Each row comes from the steps of one path. Every step used is in the known rows, and no mark comes twice. Write the path behind each row, first mark first.
(in the rows, 128 means zero)
Known rows:
H X: [107 167 134 144 135 138 156  84 130 106 106 115 100 134 141 128 119 181
 122 100  98 135 130 106 132  83 107 136  84 132 141 149  64 130 116 143
 117 126 199 160 117 143 114 134 132 120 146 118 146 138]
Y X H: [140 157 167  93 129 143 118 143 141 145 139 131  86 160 144 103 134  77
 116 137 137 147  94  78 165 150 113 164 104 118 145  96 142 132 168 101
 147 120  95 159 158 134 178  83 140  87 156 116 165  97]
W X L: [140 141 146 186 131 186 109 113  30 114 130 177  90  78 121  90 130 109
 121  64 120 130 189 119 111 141 169 122 123 100 161 179 155 106 130 141
 140 114  82  94 152 114 133 159  34 133 140  99 129  96]
L X: [117 154  84 126 131 151 121 100 164 103 142 111 149 136 135 142 137 101
 143 126 142 106 124 135 142 171 121 169 122 147 150  95 150 118 155 151
 127 127 173 145 173 148 129 109 138 149 148  97 150 157]
H X E: [108 158 119 120 143 118 167  95  71 147 112 143 113 120 157 135 135 147
 116  93  83 138 125  95 109  80 136  77  64 138 146 132  65 156  81 155
  70 167 196 200 131 128  84 132 144 101 178 164 122 158]
T X H: [198 181 140 130 170 134 119 141 161 176  88 109  58 127 152 172 128  72
 130 187 148 133 104  69 138 143  81 177 115 112 134 132 125 155 119 101
 215 111  78 120 139 191 164  93 145 144 119 174 142 142]
X F: [133 125 130 129 117 105 167 118 122 110 165 140 124 151 131  98 127 142
 107 165 160  95 128 109 124 139  68 124 127 153 115 100 120 110 103 107
  46 126 135 110 123 110  98 125 125 109 124 151 178 165]
Q X: [ 90 113 120 129 145 139 131  82 141 117  94 106 112 143 150 119 107 104
 138 101 146 131 160 107 111 119 111 112 148 120 123 135  92 158 114 160
 126  93 169  41 110 111 118 141 119  95  74 108 165 150]
A X N: [146  76 164 135 119 130 135 112 163 132 158 162 150 107 125 134 102 136
 115  32  65 151 172 172 112 184  96  97 124  65 102 173 159  93 140 153
  75 126 195 159 109 110 104  95 187  85 108 184 167 129]
Y X: [101 116 161 108 124 163 119 116 148 115 154 125 128 169 133 134 139 139
 123 103 136 144 108 141 162 150 112 123 101 131 136 139 137 110 159 114
 114  88 139 146 137 102 141 114 125 102 152  87 148 113]
Q X F: [106 116 127 112 106 115 153  78 113 128 153 136 123 172 132  85 108 120
 136 127 156  92 160  97 125 124  64 106 146 135  96 110  83 132 118 160
  58 126 153  59 110 104  90 139 102 104  77 128 187 166]
N X Y: [135 122 153 117 105 112 137 197 144 133  66  97  81 114 121 139 112 135
 114 145 116 159 202 112 140 140 134 144 168 117  98 130 157 127 175 165
 142 145 164 120 137 114 141 159 155 143 143 188 133 100]
R X Y: [114  57  95 126 116 109 108 137 125  90 106 160 108 116  99 148 120 171
 132  64 113 134 155 124 159 122 133 181 144 109  98  96 144 135 116 136
 187 184 104 120  88  97 126 143 155 135 136 163 147 142]
K X: [108 163 117 132 153 133 128 114 234  69 104 102  89  98 114 152 123 163
 132  98 128 110 160 126 121 153 148 147 118 157 125 123 118 125 124  70
 131 100 140 134 129 137 126 130 147 142 114  82 157 116]
U T X: [134 203  95 109 178 133 144 128 126 161  67 137 123 133 129 183 130 137
 133 169 158 128 128 145  88 123  83 113 112  80  70 172 125 128  96 134
 158  61  75  72 125 150 122  98 161 162 113 117  74 159]
V X R: [139 120 128 184  97 100 112 153 139 151 120 166 154  88 113 126 135 113
 110 182 121 131 178 114 133  64 174  96 158 142 157 124  97 116 111 148
 129  51 190  99 132 138 162 111 113 104  81 139  92  94]
R X H: [148 155 124 135 132 127 112 101 121 116 107 130 112 113 123  94 110 104
 122 108 148 138 114  75 124 116 112 228 117 107 141  50 123 173 120 109
 223 196  41 139 111 159 183  96 151  89 136 129 161 152]
W X: [130 138 154 175 141 183  95 114 116  97 127 148  94  90 135 109 116 121
 127 121 149 130 152 133 106 142  95 102 109 109 169 179 142 102 116 138
 140 103 127 104 141 129 134 168 104 141 129  96 157 148]
L X T U Y: [144 128  58 119 119 103 122 134 156 152 162  91 197 149 128 149 137  96
 161 208 116  70  61 176 158 140 168 154 160 175 111  93 162 107 137 190
 151 139  89 120 140 167 162 120 132 207 120 106  53 181]
E X W: [110 122  87 157 191 167 119 174  85 171 118 122 123 121 106 109 109 119
 126 129 120 152 116 100 141 157  88 106 147  94 101 120 136 112 114 102
 116 127 199 141 165 106  80 134 107 163 177  93 151  71]
U Y X: [109 149 125  94 124 142 134  82 142 119 183 147 140 201 118 161 158 163
 127 152 114 145 109 144 180 195 164 133  98 142 164 160 129 107 135 111
  99  57  68 106 126 103 139 133 119 126 134  77 103 142]
E X Y: [117  93  72 127 161 119 107 207 122 135  93 142  80 115 141 170 121 156
 149 147  94 159 159  79 179 171 101 130 122 128 130 152 138 115 138 137
 148  95 224 137 162  87  92 128 157 179 176 149 151  78]
W X F: [144 136 156 162  97 162 123 109  79 109 179 184 109 115 120  75 110 135
 123 143 156  89 144 117 116 149  47  92 109 128 147 162 139  76 118 140
  64 133 105 131 135 119 105 167  90 144 128 114 174 156]
H X W: [105 152 137 140 157 148 154 114  96 155 106 122 103 145  98 100 122 147
 110  87  93 136 109 116 136  78 120  99 131  94  87 122  82 109  98 126
 100 180 202 175 118 137  79 155 106 133 152 123 146 116]
T U Y: [136 125  90 136 170 114 146 172 211 122 171 103 141 164 147 175 133 159
 117 202 131 114  74 167 128 135 159 124 129 125 163 151 121 132  89 127
 146  79  66  38 100 139 176 182 130 128 103 129  64 201]
A X L: [128 116 142 159 136 143 118 122  72 131 157 143 133 125 119  98 117 126
 106  55  56 163 211 131 127 184 181 107 130  88 113 152 150 105 142 114
 135 129 144 103 133 127 104 127  76  89 139 147 153  90]
H X K: [101 144 120  98 106 110 170 102 121 104 133 173  97 146 139 163 144 181
 138  92  85 143 162 100 112  57 164 167  94 110 133 163  98 151 126 147
 113 170 195 170 100 112 118 108 122 135 136 146 119 111]
V X: [143 102 106 173 120 135  98 121 124 122 132 166 133  98 109 146 144 133
 121 157 157 161 154 161 138  98 136 105 128 123 162 143  95 136 115 123
 110  85 161  92 137 135 111 109 126  92 116 129 139 130]
U Y X A: [117 156 119  80 108 122 147 112 122  98 180 121 169 221 120 142 162 158
 128 142 148 134  79 157 145 168 175 109 100 161 186 152 111 132 124 109
  96 135  49 145 133  84  62 164 128 112 110 119  94 114]
N X: [136 172 164 138 118 145 146 138 132 124  76  68 114 109 129 118 107 135
 102 150 143 161 175 122  94 137 117 149 146 129 132 129 136 145 167 144
 132 121 131 113 134 149 160 137 135 116 141 136 123 126]
V X T: [147  73  98 173  88  93  86 105  76 146 113 139 170  72 110 114 137 104
 134 164 136 144 149 156 134  73 142  97 166 154 111 111 107 130 110 144
 108 115 160 110 137 142  92  64 141 133 115 136 124 108]
E X: [117 137  84 152 180 160 116 148 122 129 106 112 112 109 146 142 111 154
 137 146 117 156 142  92 139 161  85 141 100 141 154 144 112 134 131 112
 127  77 195 130 166 113 111 119 134 150 173  89 151 104]
U Y: [126 158  85 133 151 118 151  95 158  99 145 122 138 155 134 163 149 154
 115 180 130 139 121 128 133 174 163 148 124 144 167 140 118 134  79  95
  99  66  75  54 119 115 128 153 142 138 110 110  96 187]
Z X: [138 131 124 150 146 168 111 123  90 100 105 137 107 123 120 136 118 162
 121 182 154 146 135 138 158 112  73 148 118  94 101 139 147 156 131 112
 126 136 101  79 137 124 146 160  91 126 158 137 134 146]
T U Y X: [117 117 131  99 137 148 130 163 198 131 206 131 145 207 124 169 142 170
 129 165 118 120  51 181 175 151 164 114 111 129 156 169 130 103 153 138
 135  75  56  98 109 122 183 171 110 116 128 100  62 156]
V X A: [150 112  95 162  98 115 106 148 105 105 134 138 157 118 121 127 143 137
 123 143 183 141 132 176 103  84 149  82 132 141 190 140  73 162 103 131
 113 167 135 136 144 124  46 136 138  84  98 178 126 102]
L X Q: [149 160 117  92  91 122 148 131 190 139 123 151 149 117 148 109 165  30
 164 136 161 108 104 126 115 153 113 152 155 124 156 108 164 112 167 124
 129 142 166 188 162 173 144 121 158 157 106 115 146 167]

Write each row's path:
[122 167 115 119 133 110 143 134 209  58 104  72 113 116 117 142 124 165
 128  93 149 100 134 148  90 142 159 118 105 172 151 126 105 156 109  62
 136 184 114 166 137 134  50 158 151 132  98 139 141  91]
K X A
[130 164 129 114 107 109 153 112 198  80 153 145 102 131 100 117 118 178
 127 123 141  72 159 116 138 158 101 132 112 174 101 108 117  96 117  75
  59 125 118 153 126 124  94 130 128 146 111 104 183 129]
K X F
[109 149 120 112 160 107 140 111 170 106 118 128 105  94 126 164 136 121
 122  92 115 107 167 108  98 152 178  99  97 156 116 110 115 151  90  86
  83 143 136 173 145 115  91 119 153 121 151 129 136 134]
K X E
[101 119 109 114 128 118 142 114 128 101  98  74 138 159 153 115 116 106
 139 100 163 119 133 129  75 100 127  97 148 138 148 126  76 181 109 158
 131 173 154  72 122  94  44 166 127  81  59 162 154 128]
Q X A
[140 146 169 140  98  97 129 126  81 157  58  36 147  87 128  90 104 102
 116 166 131 142 170 113  95 121 118 148 184 157  86  93 152 137 161 155
 117 144 150 133 133 154 144  95 151 155 139 144 115 107]
N X T
[146 119 119  97 137 114 137 130 165 147 132 177  93 151 140 233 147 128
 147 142 138 144 158 115 110 115 130 170 127  99 109 192 146 153 121 114
 158 124 118 102  96 131 134  82 125 168 106 180 104 128]
T X K
[132 124 192  62  89 132 146 143 166 145 146 170 134 151 146  97 164  76
 148 108 151 145  92 127 136 137 105 105 141 104 147 147 144 103 166  87
 111 107 135 189 126 129 149 128 149 102 108 108 154 109]
Y X Q
[158  45 104 181 110 100  80 173 117 170 136 120 169  77 118 132 126 112
 136 179 137 119  96 200 138  40 136  83 178 131 107 117 110 133 118 180
 147 125 149 108 112 165 138  97 135 118 102 161  92 120]
V X T U
[185 141 165  96 134 124 147 156 186 183  90 149  93 113 147 164 162  59
 156 151 171 134  95 117 105 116  81 118 150 104 141 184 120 126 120  85
 172  97 124 138 101 188 132 125 152 172  76 165 126 166]
T X Q
[106 176 149 135 134  98 138 140 241 101  93  99 117  91 115 138 111 146
 121 136  86  92 181  81 121 120 184 135 139 172 113 107 123 110 121  88
 151  67 169 139 121 133 170 137 127 153  80  98 118  76]
K X R
[120 116 109 158 121 146 126  83  36  96 123 155 147 106  90  96 130 156
 114   7 116 130 168 128 115 122 194 199 128 122 120  87 139 157 126 128
 183 166  49 103  98 116 152 121  65 100 139 105 124 120]
R X L
[128 145  87 164 167 158 122 149  32 148 113 138 112 100 132 116 124 147
 131  92  93 147 177  87 131 154 160 146 111 134 147 144 130 136 145 118
 135  84 154 122 168 103 122 108  66 150 178  88 129  55]
E X L
[122 157 171 143 136 150 144 162 102 171  82  78 119 120  89  84 104  98
  89 133 153 156 155 127  98 132 123 121 184  86  74  95 158 125 149 133
 112 173 140 121 136 138 124 158 114 126 155 137 121 102]
N X W
[ 99 100 152  87 138 137 130 116  82 156 171 163 138 163 149 142 151  97
 118  98 115 148 110 125 137 156 139  66  85 134 133 121 132 134 132 122
  58 128 141 183 154  82 112 112 131  75 190 133 134 126]
Y X E
[130  75  87 160 165 127  94 208 115 175 110  69 153  92 155 134  88 137
 156 178 102 115  78 133 133 103  89 112 146 158 109 122 138 123 141 161
 163 119 184 138 138 144 143 108 142 177 161 127 104 101]
E X T U
[104 130 151  92 112 136 129 139 117 105 158 106 151 186 141 123 141 140
 121 106 149 129  88 151 129 131 131  96 106 147 163 131 121 133 147 109
 111 173 125 181 145  95  69 140 133  87 135 143 143  89]
Y X A
[175 174 156 161 145 171  97 138 113 126 111 143  56  82 156  84 107  53
 120 150 151 139 133  70 108 148  90 153 108  94 178 139 145 122 128 130
 180 138  80 123 165 157 173 141 119 124 136 122 165 135]
W X H
[163 190  96 110 136 135 125 125 157 135 119 114 107 129 153 111 131  37
 139 165 156 112 109  73 147 164 110 208 119 137 155  54 163 139 168 137
 173 160 125 168 198 171 178  85 146 139 154 126 165 137]
L X H
[142 118 117 133 150 141 120 131  35 144 118 171 117 115 137 137 123 112
 118 173 150 142 136 127 135 111  98  97 100  91  95 128 142 179 102 126
  75 180  98 122 152 104 115 147 107  96 198 186 112 157]
Z X E
[109  54 161 113 124 126 100 170 123 159 159  88 164 148 139 126 120 112
 138 132 115 107  53 179 160  90 108  93 153 145  82 111 151 103 164 162
 135 131 129 148 116 132 171 100 130 126 143 125 105 108]
Y X T U
[110  90  97 124 132 124 123  84  63 117 131 156 163 103 125 134 129 131
 117  62 131 135 129 121  88 120 136 136 107 125 137  75 121 180  84 132
 126 205  81 154 105 112 116 121 150  86 169 142 127 181]
R X E
[110 122 135  91 101 105 119  72  85 150 162 115 178 175 111 136 152 134
 141 169 102 135 100 136 178 168 174 125 130 173 108 124 150 105 126 123
  94  84  78 128 124 105 124  92 132 168 133  83  89 117]
U Y X T
[140 108 145 101  89 114 139 108 147 114 102 166 145 103 118  90 142 100
 145  81 160 128 112 128  96 104 114 167 155 102 142 103 137 145 124  85
 176 178  74 154  72 160 154 141 161 111  87 124 141 168]
R X Q
[136  86  85 135 120  93 103 109 106 129 143  99 199 131  99 137 116 174
 146 140 108  92  63 186 132  99 166 176 158 147 102  91 132 140  96 155
 201 172   7  92  55 155 173 141 137 166 108 113  47 186]
R X T U Y
[125  91 181  95 103 145 141 104 147 125 159 182 136 142 121 139 142 128
 122  33 117 129 105 165 149 149 114 124 109 107 107 156 159 107 164 156
  67 100 165 188 122  73 137  73 156  95 131 125 138 100]
Y X N
[140 128  99 116 140  84 128 141 215 126 129  73 144 113 105 169 120 169
 152 171 102  81  99 174 144 130 196 129 151 175  93 122 129 120 104 114
 160 114  60 111  98 160 156 142 135 198  88  98  60 141]
K X T U Y
[127 107 115 129  88 124 145  75  92  92 172 169 157 141  86  86 115 182
 122  89 155  91 128 124 124 125  69 178 111 138 105  76 118 127 120 121
 106 188  74 139  86 117 121 128 117 109 128 127 166 179]
R X F
[ 98 126 114  53  92 115 148  98 134 112 211 207 154 213 115 185 176 168
 142 143 104 158 133 128 153 170 212 168 108 116 148 171 162 122 147 112
  91 103  73 121 113  64 148 103 108 132 131 102  78 114]
U Y X K
[147  80 152 182 138 153  77 172 108 150 135  95 129  66 145  99  96  99
 143 152 127  94  91 175 108  83  89  82 154 120 120 160 158  96 127 180
 169 154 112 112 123 164 159 165 108 170 120 127 100 142]
W X T U
[139 171 163 127 104 121 154 170 120 109  75  37 138 124 131 103 106 128
 108 139 163 140 145 139  58 125 131 128 144 144 156 119 127 168 158 147
 133 201 123 149 147 135  88 169 147 103 119 180 120 105]
N X A
[133  67 127 151 146  92 116 176 154 143 123  61 156 108 158 122 109 111
 125 164 138  96  74 160 112  73 109 108 170 143  98  97 142 136 105 151
 151 142 134  93 109 149 151 122 148 142 122 165  99 147]
X T U
[ 92 134 181 113 111 126 127 145 164 141 144 127 156 156 132 119 131 120
 116 131  93 121 132  96 158 111 151 117 132 152 128 120 141  86 151 131
 138  54 184 147 134 109 185 120 105 110 122 103 116  74]
Y X R
[124 108 139 143 128 107 133 147 123 158 106  70 128 114 148 121 104 165
 140 132  79  96  69 154 131  20 105 103 128 151  99 125  87 120 117 188
 154 171 189 163  93 178 140 129 139 154 137 149  96 138]
H X T U
[106 125 155 119 116 162 129 112  64 134 158 170 122 164 114 109 154 130
 112  44 112 139 151 125 161 153 194 131 108 127 126 132 148 118 171 122
 119 101  96 133 144  95 140 110  56  97 163  95 128  59]
Y X L
[149 120 177 111 109 116 136 143 186 153 140 147 137 113 145  95 136  85
 134 112  97 168 150 126  97 167 101  75 154  74 140 169 143  88 146  80
 133 143 168 155 114 161 112 146 175  97  84 163 173 146]
A X Q
